In the rows, zero is written as 128.
Known rows, with every way that one mark hangs from another
(Z_441 Z_232): [ 86 172 114 130 132 116 129 112 139 106 162 138 104 153 133 138 111 132
 121 114 117 155 112  69 132 138 124 126 111 136  97 117  97 122  91 147
 103 127 148  82  93  68]
(Z_441 (Z_232 Z_252 Z_714)): [ 78 190 122 159 111 150 140 149 150  50 106 142 135 156 113 155 148  86
 136 162 135 106 117 112 153 121 106 111  90 113  99 144  69 136  79 120
 118 149 127 122  90 102]
(Z_296 Z_232): [117 134 149 152 141 131 143 128 144 124 163 118 129 159 151 142 115  86
 117 124  88 124 136 107 153 133 108 104  97 110 134 112 146 106 126 173
 103 138 157 139  99  90]
(Z_296 (Z_232 (Z_252 (Z_264 Z_449)))): [139 142 166 183 136 145 135 143 143  92 150 106 151 178 123 129 136  51
 101 129  60 139 109  79 136 106 124  38 109 127 102 127 108 112  93 171
 127 151 151 161  81 125]
(Z_714 (Z_232 Z_296 Z_441 Z_521) (Z_264 Z_474)): [126 143 198 109  93 126 114 140 148 121 154  93 118 152 163 173  66 155
 178 140  72 125 174 109 124 146  73 116 181 138 158 138 156  96 147 117
  98 137 134 107 196 123]
(Z_232 Z_296): [101 179 129 152 110 127 140 116 160 101 167 137 124 160 166 144 108 122
 142 133  97 139 123 112 150 127  89 132 116 141 139  87 138 116 123 128
 122 143 153 133 116  82]
(Z_441 (Z_232 Z_521 (Z_714 (Z_264 Z_449 Z_474)))): [ 99 166 167 144 108 154 132 178 121  97 139  79 152 232 110 153  98 141
 124 132  96 142 108  66  71 141 132  38 177 159  94 172  87 151  73 115
  87 125 139 129 139 110]
(Z_296 (Z_232 Z_252 Z_449)): [137 117 138 167 113 124 130 133 155  84 156 129 129 140 138 129 123  53
 161 138 104  96 151 115 164 114 118 109  98 112 112 110 117  87 116 174
 145 140 144 176 121 142]
(Z_441 (Z_232 Z_252 (Z_449 Z_264) Z_521)): [120 122 154 125  59  93  96 133 138 125 140 132 102 153  82 148 116 133
 167 132 157 105 148  65 106 125 155 134 122 136  75 118  58 109  85 134
 120 114 135 109 139 152]
(Z_296 (Z_232 Z_252)): [119 137 151 165 118 141 134 138 152  97 135 119 140 151 138 154 125  63
 134 148  98  97 138 122 166 112  94  93  77  98 128 122 124 111 120 160
 113 149 132 147  96 123]
(Z_264 Z_474): [127 163 141 108 139 122 149 123 139  93 157  97 130 166 140 139 126 129
 171 129  72 139 116  93 134 134 105  94 134 139 128 101 139 136 116 134
 105 132 147 130 130  89]
(Z_232 Z_252 Z_296 Z_449 (Z_714 Z_264)): [147 193 123 194  94 167 126 147 158  24 144 124 161 176 156 142 109  72
 169 179 138 100 125 132 169 108  79 104 145 141 129 139  85 112 110 115
 169 166 150 212 143 133]
(Z_441 (Z_232 Z_449 Z_714)): [ 87 161 112 151 124 123 145 134 147  57 153 146 116 159 118 125 131  99
 145 127 135 132 129  91 140 136 141 136 128 147  86 125  85 111  73 140
 132 126 166 138 111  85]
(Z_521 (Z_232 Z_252 (Z_449 Z_264) Z_714)): [124 147 128 154 105 140 115 159 148  63 103 118 117 180  84 140 159  94
 173 158 178 109 134 117 140 112 152 135 130 121  78  99  89 124  82  98
 146 143 150 189 135 127]
(Z_449 (Z_264 (Z_441 Z_232) Z_474)): [ 88 179 113 110 131 115 166 170 122 126 125 110 144 188 100 142 181 182
 159 147 103 153 119  58  86 141 135  93 145 163 138  92 108 140 110 117
  65 100 138  92 141 128]
(Z_296 (Z_232 (Z_449 (Z_264 Z_252 Z_474)) Z_521)): [160  98 177 104  90  85 121 139 130 148 167 119  91 171  84 147 119 124
 161 142  99  89 159  83 113 146 140  91 186 124 133 107 118 116 101 167
  62  93 180 149 178 145]
(Z_232 Z_252 Z_441 Z_449 Z_714): [125 141 160 157 122 137 152 123 185  50 107 112 118 130 134 178 114  63
 177 160 135 101 148 135 147 104 129 139 124 102  97 139 122  95 104 123
 165 150 165 154 143 141]
(Z_474 (Z_264 (Z_252 (Z_232 Z_296)) Z_441 Z_449)): [ 66 169 137 195 131 148 175 144 166 131 131 149 139 191 150 120 133 195
  63 170  88 150 134 120 127 119  94  65 138 140 175  67 169 147 147 153
  74 112 170 107 144 163]
(Z_264 Z_449): [108 149 158 174 140 140 154 122 154 126 142 102 109 181 142 137  85 119
 112 101  75 156 110  76 114 108 133  82 126 131  93 104 139 117  88 167
  98 130 167 117 101  93]
(Z_252 (Z_232 Z_296 Z_449 Z_714) (Z_264 Z_441)): [122 152 113 171 140 142 177 118 149  29 168 149 194 164 142 108 190 106
 120 178 120 141 140 123 158 149 106 134 122 177 172  92 133 118 145 120
 171 168 167 188 120 105]
(Z_474 (Z_264 Z_252 Z_441)): [113 168 141 148 149 148 173 102 170 125 131 118 108 155 136 118 149 186
 106 168  73 155  94  92 157 133  92  90 147 132 157 108 125 157 167 170
  78 113 171 108 110 150]
(Z_264 (Z_252 (Z_232 Z_449 Z_714)) Z_441 Z_474): [120 141 117 152 154 136 191 121 147  40 130 143 139 155 110 134 173 138
 134 191 110 101 146 132 148 145 111 105 159 138 164 107 141 140 117 146
  95 134 165 157 151 129]
(Z_521 (Z_232 Z_296 Z_441)): [ 83 170 136 115 123 115 111 113 167 115 156 122 106 156 160 175  82 141
 147 123 147 167 139 109 131 140 125 173 132 128 104  82 168 106 126  83
 153 147 150 116 137  75]
(Z_232 Z_441 Z_449): [139 124 149 124 142 107 143  86 173 105 157 111  93 123 154 158  77 110
 161 112 119 152 140  91 132 123 145 150 140 123  97 112 152  81 118 149
 147 129 181 120 144 104]
(Z_714 Z_232 Z_264): [147 156 147 165 149 157 132 117 135  96 148 115  96 145 158 118  85 124
 122 122  78 138 131  88 176 134  75 102 142 129 138 146 117 104 119 187
  79 141 152 121 113  86]
(Z_474 (Z_264 Z_252 Z_449)): [104 163 163 169 133 137 150 122 169 139 134 118  77 183 132 119  97 160
  86 126  69 155  96  84 130 111 114  47 166 121 110 103 122 145 106 181
  65  99 194 109 122 134]
(Z_714 Z_264): [165 171 133 152 149 153 134  97 135  99 159  96 126 166 161 138  75 125
 119 129 106 150  99  76 154 127  96  92 139 134 128 149 117 129 123 161
 109 149 163 146 107  79]
(Z_296 (Z_232 (Z_252 Z_264) Z_441 Z_449 Z_714)): [153 126 170 151 134 133 148 127 170  40 141 110 151 136 125 162 148  11
 150 162 115 114 140 120 156 121 134 105 122 109 115 152 112  90 108 134
 178 162 178 192 129 132]
(Z_449 (Z_264 (Z_252 Z_232) Z_441 Z_474)): [132 148 130 128 146 119 179 132 122 120 109 131 128 166 102 153 168 182
 112 183 118 111 139 101 122 138 108  86 152 126 186  87 147 152 117 149
  33 115 164 102 150 131]
(Z_714 (Z_232 Z_296) (Z_264 Z_441 Z_449 Z_474)): [100 189 142 196 135 169 167 186 140  97 136  99 149 202 162 117 123 167
 145 140  23 157 139  91 112 129  70  49 181 178 164 102 143 104 126 149
  78 122 128 132 158 153]

Rows
[127 176 128 129 153 131 178 103 151  94 136 120 110 153 125 141 149 166
 141 164  57 139 103  89 139 142  91  92 165 139 156 109 124 146 126 152
  75 127 153 112 120 123]  (Z_264 Z_252 Z_441 Z_474)
[120 134 159 141 143 130 164 106 177  72 129 108 111 137 146 169 102  84
 162 133 129 131 142 117 135 123 141 149 142 115 110 132 144  95 107 135
 148 140 191 144 143 100]  (Z_232 Z_441 Z_449 Z_714)
[142 100 209 135  80 124 137 133 167 107  87  98 117 152  94 201 111  89
 187 164 163  79 162 125 106 106 156 147 137  97 101 143 109 106 108 108
 131 131 165 142 171 163]  (Z_232 Z_252 Z_441 (Z_449 Z_264) Z_521 Z_714)
[119 174 149 146 137 128 154 127 148 107 140 116  86 182 121 142  96 140
 122 124  57 137 101  75 112 116 115  49 181 129 111 105 127 138  67 162
  61 107 173 113 132 109]  (Z_264 Z_252 Z_449 Z_474)
[ 54 171 149 153  76 135 158 173 138 129 111 132 161 201  99 167 173 166
 138 172 140 120 141 104  93 146 120 143 126 155 152 113  93 142 124  87
  84 121 137 103 130 123]  (Z_449 (Z_264 (Z_441 (Z_232 Z_296 Z_521 Z_714))))
[ 95 104 184 118  98 105 131  94 162 135 149 131 132 140 165 193  66 142
 119 142 146 116 183 139 121 141 114 168 104 112 155 104 194 109 151 111
 125 152 152  88 161  95]  (Z_252 (Z_232 Z_296 Z_441 Z_521))
[ 83 149 160 183 153 163 187 147 165 142 121  86 145 199 148 110 141 175
 109 133  47 182 102  84 104 111 127  58 128 147 124  89 151 140 158 157
 100 110 154 119 116 164]  (Z_474 (Z_264 Z_441 Z_449))
[ 99 119 134 147  88 118 132 113 157 100 146 129 130 141 108 133 134 152
 166 147 115 131 143  71 121 137 137 149 109 153  89 125  73 111 129 138
 154 134 103 107 104 164]  (Z_264 (Z_441 (Z_232 Z_252 Z_449 Z_521)))
[117 217  75 166 121 132 126 116 150  77 187 162 108 161 147 120  98 176
 120 153 125 161 113  52 146 153 100 117 190 179 133 123  75 107 111 157
 116 119 163 124 123 124]  (Z_714 (Z_264 Z_252 (Z_441 (Z_232 Z_296 Z_449))))
[117 180 102 120 149 127 175 145 136  24 172 116 168 177  98 101 210 124
 170 157  83 167 109  60 120 162 141  99 165 197 111 121  70 134 105 115
 155 131 149 160 120 117]  (Z_252 (Z_264 (Z_441 (Z_232 Z_449 Z_714)) Z_474))
[141 138 138 102 133  93 105  94 160 134 137 133  40 141 102 170  83 149
 138 124 178 151 138  71 125 136 174 159 191 114  78  94 131 101  82 138
 106 106 204 113 158 100]  (Z_521 (Z_232 Z_441 (Z_449 (Z_264 Z_252))))
[ 89 209  98 137 129 124 149 119 144  78 185 144 163 163 140 118 169 151
 120 145  89 189 100  55 134 156 106 126 125 189 135  99  88 124 129 121
 142 144 141 107  81  92]  (Z_252 (Z_264 (Z_441 (Z_232 Z_296))))
[121 123 129 104 144 104 110  90 169 106 166 108  83 138 141 150  78 131
 162 103 149 173 138  81 130 137 170 173 143 128  68  93 158  87 118 121
 168 136 164 133 140  87]  (Z_521 (Z_232 Z_441 Z_449))
[128  98 186 150  90 129 118 125 150 126 138 107 136 153 125 163 106  83
 139 147  94  90 147 119 144 125 104 106  82  99 125 139 118 119 138 154
 119 152 119 142 102 136]  (Z_296 (Z_232 Z_252 Z_521))
[101 128 163 142 156 141 173 110 157  80 103 124 136 143 146 192 110  96
 101 159 152 114 159 152 143 132 121 141  95  84 150 131 181 120 118 124
 107 157 177 111 136  78]  (Z_252 (Z_232 Z_441 Z_714))
[145 156 162 107 128 109 160 136 159  86 107 118  82 155  96 184 126 115
 176 166 131 100 139 110 114 125 142 106 211 114 124 124 125 118  70 125
  77  96 213 133 198 130]  (Z_232 Z_441 (Z_449 (Z_264 Z_252 Z_474)) Z_714)
[129 146 137 170 142 150 195 143 150  96 106 108 146 178 110 136 179 120
 157 159 123 125 128 101 124 122 143 127 145 144 140 102 110 122 120 139
 107 123 176 160 131 138]  (Z_232 (Z_449 (Z_264 Z_441)) Z_714)
[100 193 120 202 139 172 145 156 141  96 111 103 152 197 133 139 104 149
 105 145  99 163  96  50  99 110 121  51 127 149  96 151  79 122  95 154
 110 140 121 108  89 153]  (Z_714 (Z_264 (Z_441 (Z_232 Z_252)) Z_449))
[130 111 178 159  83 139 130 116 167  61 127 111 129 153 110 148 121  80
 177 158 120  81 143 126 151 119 123 136 113 122  99 144  85 126 115 125
 161 156 134 172 122 137]  (Z_232 Z_252 Z_449 Z_521 Z_714)
[122 121 156 149  74 112 152 125 152 150 151 117 138 175 122 142 134 167
 177 144 113 129 152  87 104 136 130 158 149 167 147  74 123 107 155 121
 128 116 152 143 154 160]  (Z_232 Z_296 (Z_449 (Z_264 Z_441)) Z_521)
[121 190 169 136 103 121 138 152 167  68 142  96 154 179 143 169 120  97
 167 147  67 152 118  90  94 105 115  59 159 150 112 103 139 111  90  94
 156 145 151 139 161 147]  (Z_232 (Z_252 (Z_264 Z_449 Z_474)) Z_296 Z_441)
[119 173 119 133 103 112 163 169 146 108 153 114 159 190 131 130 173 161
 207 156  94 139 139  91 103 129 120 116 167 182 157  51 135 114 133 106
 114 104 151 159 186 160]  (Z_232 Z_296 (Z_449 (Z_264 Z_441 Z_474)))
[140  77 175 151  83 113 111 119 157 112 161 115 126 140 121 139 103  73
 163 136 103  88 164 107 149 123 127 125  96 113 103 129 114  95 133 165
 150 142 130 166 122 154]  (Z_296 (Z_232 Z_252 Z_449 Z_521))
[127 161 140 123 140 128 182 153 132 128 114  89 151 185 116 147 173 166
 167 156  82 143 116  83 100 129 122  92 145 150 161  86 135 142 133 127
  74 113 146 123 146 139]  (Z_449 (Z_264 Z_441 Z_474))
[ 90 135 155 124 101 115 147 129 129 169 124 114 129 173  94 153 146 189
 130 136 127 147 130  53  89 151 148 136 123 149 125 117  92 137 127 133
  70 112 136  69 111 128]  (Z_449 (Z_264 (Z_441 (Z_232 Z_521))))
[ 33 214 120 181 111 136 155 161 170 137 141 154 111 200 134 116 134 207
  87 151  79 176 105  73 103 132 108  64 164 164 128  82 109 135 116 146
  72  88 164  80 125 161]  (Z_474 (Z_264 Z_252 (Z_441 (Z_232 Z_296)) Z_449))
[ 75 154 121 113  74  96 134 145 144 104 191 128 151 173 124 128 145 187
 197 136  88 147 151  75  90 161 125 144 154 198 120  83 111 114 141 106
 145 113 113 119 157 149]  (Z_264 (Z_441 (Z_232 Z_296 Z_449 Z_521)) Z_474)
[ 49 212 111 159 103 136 143 153 151  66 148 153 139 176 139 149 140 110
 133 150 134 128 124 118 137 138  99 133 116 142 124 111  98 129  90  99
 115 135 151 119 110  70]  (Z_441 (Z_232 Z_296 Z_714))
[152 149 120 147 128 140 105 113 152  10 156 117 137 162  96 111 165  67
 160 158 140 144 104  93 172 130 143 127 131 150  71 122  72 129  97 105
 205 175 143 213  92  96]  (Z_521 (Z_232 (Z_252 Z_264) Z_449 Z_714))
[138  98 153 121 138  94 147 111 147 129 129 125 107 138 131 173  88 125
 129 130 177 123 178 104 120 120 165 151 128 113 127  87 176  83 109 147
 110 121 199 108 182 114]  (Z_252 (Z_232 Z_441 (Z_449 Z_264)))
[133 126 136 129 129 117 164 170 126  71 127 120 154 183  98 139 167 109
 165 163 151  93 162 131 120 130 141 104 140 137 148  87 149 129  90 124
  97 123 175 174 188 114]  (Z_252 (Z_232 (Z_449 (Z_264 Z_474)) Z_714))
[125 158 158 232 141 190 162 153 148  97  93 100 128 170 141 123 109 135
 118 147  49 142 128  83 142 103  79  55 135 135 133 141 103 101 120 189
  86 143 123 123 103 170]  (Z_714 (Z_232 Z_252) (Z_264 Z_441 Z_449))
[ 49 175 138 182 120 158 158 174 160 124 104 111 148 192 119 117 154 172
 118 150  79 168 107  75 101 104 131  53 107 146 101 104 100 140 127 144
 107 108 119  94 107 193]  (Z_474 (Z_264 (Z_441 (Z_232 Z_252)) Z_449))
[156 137 139 122 120  95 136 154 130 123 160 129  94 169  99 140 138 108
 156 142 102 101 145  85 127 136 131  78 184 128 135  93 122 110  85 177
  60  89 192 156 176 134]  (Z_296 (Z_232 (Z_449 (Z_264 Z_252 Z_474))))
